Each row comes from the steps of one path. Every step used is in the known rows, and no mark comes twice. Write the path behind each row, first mark first.
Known rows:
X Q: [-25  -5  57 -15  13 -14  22 -24 -10  34 -20  -9  34  56   4   7 -28 -13
 -21 -10  -9 -14 -22   9 -42  19 -54   0 -33 -76  44 -10]
C M Z Q: [ -33  -26   66  -30  -15    0  -14   -3  -27   40   16    4   12   54
   54   67  -54  -18    7  -36   16  -11    1  -20    4   12  -15    7
  -39 -104   13   -7]
Q X: [-34 -30  27  -3  -1 -38   3   2  -8  50 -20 -24  31  38   0 -10 -44  -8
 -40 -31  -8  -5 -23   4 -38  26 -38 -20 -24 -75  32 -39]
D K: [-50 -32  36  -1  -3 -22 -17  -4  -4  56 -14 -23  40  48   4   4 -56 -13
  -6 -43  18 -16 -20 -12 -29  31 -43   4 -22 -70  45 -32]
X Q P: [-13   8  62  -3   6   1  17 -24  -5  26 -10 -19  50  58  22  11 -34   7
 -10 -13 -34   0 -36  22 -31   7 -51  -5 -21 -82  36 -21]
M C W: [-53 -54  56  -5  -4 -23 -19   1  -2  57 -18 -11   8  43  11  58 -19 -20
 -16  -4  30 -62  -7 -22  -2  51 -26   7 -14 -61  -4   0]
X Q C K D: [-25 -33  74 -24  40  -4   7 -22 -26  51 -53 -13   7  56 -19   0 -19 -32
 -41 -21  10   8 -43 -21 -20  46 -59  12 -28 -68  50 -23]
W C Q X: [-29 -34  17   4 -23 -33  -2  21 -21  62  -8 -21  39  17   4 -22 -59 -20
 -41 -34 -25 -12 -45  -3 -54  30 -38 -10 -16 -66   7 -58]
K C B Z: [  2 -12  43 -17 -48   3 -34  -5  37  71  32  -8  29  17  56  62 -42  -8
 -28   8  64 -44  -6  -6 -14  18 -41  20 -26 -92  -4  -2]
M C Q: [-40 -40  33  11  -4  -1 -24 -14 -18  46 -17  -8   0  30  -4   6 -46  -7
 -19 -10   2 -21 -16 -30  -3  52 -18  24 -31 -80  19 -18]
W C B Z Q: [  16  -21   41  -22  -57  -18  -32   -6    2   78   30  -24   14   40
   64   51  -55   -6  -30   -4   37  -58  -27   -5  -12   14  -47   15
  -18 -107   -1  -17]
M Z B C Q P: [  -2   -8   38   -5  -54   43  -20   -3   -1   62   29  -34   30   31
   68   23  -69   32  -12    8  -11  -12  -39   16   49   21   -1   23
  -13 -111    3    0]
W C: [-32 -28  44 -18 -38 -23  -4  12 -12  68  -8 -11  40  61  22  13 -43 -26
 -11 -13   1 -45 -20   5 -47  25 -50   7  -5 -69  24 -34]
M C: [-35 -40  48  -2  -6  -8 -20 -13   1  61 -21  -5   8  52   2  27 -38 -10
 -19  -5  17 -38  -9 -16 -12  41 -31  20 -23 -82  27  -8]
B Z K: [ -3 -16  39 -20 -14  10  44  -2  -4  65   0 -11   3  62  43  10 -54 -18
   0   6  19  -3 -24 -32 -13  25 -45  15 -27 -72  43  -9]
B Z: [-19 -20  35 -21 -20 -13  13 -13  -6  55   0  -6  11  63  39  16 -41  -8
  -9   0  28 -11  -8 -12  -8  23 -26   0 -36 -85  38  -9]
Z Q Y: [-17 -42  13   4 -19 -24 -22  -3 -35  24 -35   8  20  73   8  21 -56   8
 -26 -26 -11 -37 -27 -18   0  40 -51 -21 -27 -83  24 -44]
D K C W: [-60 -42  40  -7 -11 -28 -41  29  10  53   3 -11  59  13  23  63 -42 -33
 -18 -39  60 -51 -21 -24 -34  41 -38  -4 -19 -39 -12 -20]
C K: [-29 -41  72 -11 -16 -13   0   1 -25  53 -18  -2  28  64  17  21 -43 -21
 -13 -19  20 -24 -16 -18 -36  36 -63  12 -25 -80  58 -33]
C M Z K D: [-38 -16  73 -47  -3  46  15   7 -25  70   3  -2  -8  49  26  37 -53 -42
  27 -26   1  12 -19 -46  12  17 -27  27 -17 -67  13 -14]
B C Q: [-37 -19  16  10 -28  -5  -2   3 -20  50  -2 -23   5  25  17  -4 -44   9
  -6  -7   9 -20 -27 -14   9  43 -16  -6 -41 -81  33 -24]
C B Z: [  -2  -15   46  -16  -34   -6   -9  -22   21   69   20  -23   11   42
   47   35  -36    2  -12    5   33  -32   -3   -1   -1   18  -42   17
  -23 -103   21   -4]
M Z: [-27 -26  58 -35 -20  -8  -5  -7 -18  46  -4  -9  22  72  34  16 -43 -22
  -6  -7  13  -8  -2  14 -13  17 -32  25 -27 -86  34  -7]
W C M Z: [-35 -30  81 -40 -43   4   8  17   2  85  19  13  38  56  58  66 -49 -40
  20 -24  12 -37   0  -2 -29  -4 -34  20 -15 -84   0 -16]
Q P: [-29 -10  44   1 -20  -8 -10  -6 -12  31  -5 -21  42  66  28   8 -41   7
   1 -18 -26  -7 -23  11 -12  21 -36  -5 -10 -81  36 -36]
Y Q C K: [-18 -43  70  -5  30 -19  25 -37  -7  41 -39  14  41  66  14  15 -33  12
 -11 -24  -2 -12 -19  -1  -9  43 -67   1 -18 -76  45 -25]
W C B Z Q X: [  20  -27   28  -14  -43  -32  -23    4   11   89   23  -33   22   20
   54   39  -64   -3  -58  -19   28  -42  -42    1  -28    7  -47   -8
  -20 -105  -10  -31]
W C Q P: [-23 -14  34   8 -43  -4 -14  11 -24  44   8 -20  49  44  33  -6 -56  -3
   1 -22 -42 -14 -43   2 -27  24 -34   7  -2 -73  10 -57]
W C K D: [-34 -42  68 -34 -31   0 -22  16 -41  84 -22  -9  21  62   5  15 -49 -44
 -19 -22  16 -34 -42 -29 -37  35 -61  18  -6 -61  31 -54]
D K C Q: [-47 -26  18  11 -11  -6 -46  14  -5  43   6  -5  49   2   6  10 -69 -20
 -21 -46  32 -11 -30 -31 -34  44 -28  14 -34 -57  11 -38]
W C M Z K D: [-29 -22  78 -55 -27  43  17  24 -20  96  10   0   7  51  38  45 -60 -56
  25 -24   1 -14 -31 -39 -10   8 -38  33  -4 -59  -4 -25]
D K C B: [-28 -24  46   3 -27  -7 -64   7  39  72  19 -21  59   1  21  51 -55 -13
 -25 -37  54 -49 -18  -4 -36  27 -58  24 -12 -76   2 -23]

Write each row's path:
[   2  -52   50  -11    1  -24    2  -10  -21   48  -21   -5   -7   67
   47   35  -46  -13  -41  -15   54   -5  -25  -36    3   48  -37    5
  -44 -100   50  -16]
B Z Q C K
[-45 -27  34  -2 -15 -13 -41  15  13  59   2  -4  58  23  13  31 -62 -22
 -22 -41  47 -28 -21 -16 -45  32 -41   8 -27 -58  17 -28]
D K C
[ -38  -16   48   -1  -44   23    1    7   25   89   23  -10   25   18
   50   73  -45   15    0  -15   19  -57   -9  -20   26   31  -14   -7
  -12 -101    8    4]
Z B C M
[-51 -16  54  -9 -24   2 -17  17  14  53  17  22  43  18  33  75 -40 -25
   3 -34  31 -34   2 -28 -32  24 -27  -3 -29 -69  -1 -20]
K C M
[ -5 -25  11 -12  -4 -36   0  -6 -21  46  -3 -22   6  39  35  11 -61   1
 -54 -26  21   4 -31 -18 -12  24 -18 -31 -49 -97  23 -26]
B Z Q X
[-42 -34   6  20   2 -23 -36  22   5  54   1 -17  58 -22  -3  -4 -78 -16
 -52 -62  21   4 -45 -24 -51  37 -28  -9 -37 -56   1 -52]
D K C Q X
[  2 -11  34 -21 -26  18  20  16  14  67  12   5  20  36  52  38 -59 -28
 -17   9  49 -16 -26 -37 -27  28 -43  20 -32 -60  17  -6]
B Z K C
[ -15  -25   54  -35  -37   11  -19  -11   -6   61    6  -15   33   62
   44   30  -53   -8  -28    2    7  -27   -6   15    5   26  -28   40
   -2 -102   17   13]
M Z B
[-23 -20  49  -8  33 -27  26 -27   4  33 -41 -12  24  58  -2  -3 -12 -15
 -34 -14  -6  -5 -20  14 -31  35 -50   3 -28 -75  44  -4]
X Q C
[-22 -26  78 -41 -57  25  -7  13  14  98  31   7  49  47  67  81 -59 -27
  -2 -16   7 -53  -6   1 -11   7 -30  34   9 -99 -16   2]
W C M Z B
[-26 -21  86 -30  31   2  41 -23  17  51 -11   9  21  52  33  50 -20 -28
  -2 -24   7   4  -1   8 -12   8 -33  13 -37 -91  19  15]
X Q C M Z
[-22 -16  28  -7 -46   8 -11  -1  10  80   4 -28  23  38  36  33 -45  19
 -27   7  19 -56 -22   2  19  41 -25   4  -9 -97  24   2]
Z B C
[-24 -16  14   8 -44  15 -17  -1  -8  64   9 -30  15  16  30  10 -54  23
 -28   0   3 -38 -31 -13  28  52 -12   7 -17 -97  17  -8]
Z B C Q
[-33 -11  31  16 -17   0 -15  -6 -30  16  -1 -24  35  42  23 -14 -51  11
   3 -24 -42  11 -31  -4  -3  34 -23   0 -17 -81  29 -46]
C Q P
[-24 -17  30  -4  24 -30  22 -32  -6  37 -21  -5  52  37   3  -7 -49  26
 -23 -32 -36  -3 -26  17 -25  18 -47 -35 -21 -74  20 -34]
Y Q X
[ 15 -26  45  -8  -7   3  26 -12  35  75   0 -29  -7  44  44  18 -34 -11
 -15   5  30 -13 -20 -17   6  38 -57  32  -9 -88  28   1]
Q C B Z K
[  3 -34  27  -8 -29  34   3  24 -10  46 -10  28  31  37  29  23 -79 -26
 -14  -3   3 -13 -38 -30 -11  32 -56  32 -27 -57  -8 -31]
M Z K C Q Y
[ -2 -11  53  -6 -34  16 -22  16  28  66  18 -16  35  14  30  44 -49 -21
 -18  -4  30 -45 -25 -15 -35  33 -75  36  -4 -69   5 -16]
Z K C B
[-39 -19  20   3 -25  -5 -35  11 -18  28   3   2  34  15  13  11 -48 -18
 -25 -18  16 -16 -21 -23 -30  48 -25  10 -33 -65   7 -31]
K C Q
[-31 -24   5  17 -13 -20   5  11 -11  60  -6 -33  11   4   5 -18 -53  13
 -35 -21  -1  -3 -45  -8  -7  36 -16 -30 -45 -79  23 -40]
B C Q X
[-34 -27  28  -6 -38 -18 -11  11 -30  54  -3 -12  31  41  15 -10 -50 -24
 -11 -18 -13 -27 -29 -11 -39  36 -37  13 -13 -68  16 -45]
W C Q
[ -17   -7   64  -12  -37   23  -12    8   -5   56   33  -12   16   44
   85   82  -62   19   20  -25   14  -13  -24   -4   42   -2    0  -13
  -42 -113    5  -10]
B C M Z Q P
[   1  -38   54  -21  -12  -24  -44  -18   -1   42   -3  -32    1   53
   42   33  -35   -5  -36  -17   26  -20   -9   17   18   34  -38   34
  -21 -114   12    2]
M Z Q C B
[-13 -11  31 -37  -6  26  20  -5 -29  66 -10 -21 -19  57  18  -6 -51 -24
  -2   1  16  11 -37 -50  11  34 -32  15 -22 -61  32 -19]
B Z K D
[-41 -37  63 -26  -7   3 -23  -1 -48  57 -28 -12   7  59  -6   8 -40 -28
 -16 -23  17 -10 -31 -36 -12  43 -49  14 -20 -68  48 -44]
C K D
[-37 -32  67 -39  18  32  20   6 -12  67 -16  -7 -17  52  21  26 -39 -44
  16 -29   5  21 -20 -43  25  34 -22  31 -14 -66  13  -8]
Q C M Z K D
[   2  -32   56   -7  -26    6  -24  -29   38   89   12  -16   -7   32
   37   57  -39    2  -23   13   50  -52   -2  -13   12   23  -35   33
  -23 -109    7   13]
M C B Z
[-28 -24  35  -4  30 -26  20 -43  -3  27 -33   3  35  61   8  -5 -25  21
  -7 -21 -20  -7 -12  13   3  40 -42 -11 -15 -73  28 -15]
Y Q C
[ 23 -17  56 -25 -53  13  22   8  29 105  26 -22  18  42  59  37 -57 -23
  -6  13  25 -50 -32 -14 -29  11 -74  36   3 -81  10 -15]
W C B Z K
[ -9 -20  25 -18 -20 -20  -8 -16 -29  37   2 -13  -1  62  46  25 -53  -2
 -23  -9  32 -13 -17 -25   4  29 -20  -7 -45 -96  31 -13]
B Z Q
[-24 -34  66 -37 -25   8   2  35   0  53  12  -1  32  37  54  67 -43 -50
  -9   3  47 -37 -20 -18 -23  30 -45  30 -16 -42 -16   5]
M Z K C W
[-20 -21   2  16 -30  -2  -8   9   1  75   3 -40  22  -7  17  -5 -62  25
 -58 -14  -7 -23 -47  -6  11  47 -10 -15 -20 -95   7 -20]
Z B C Q X
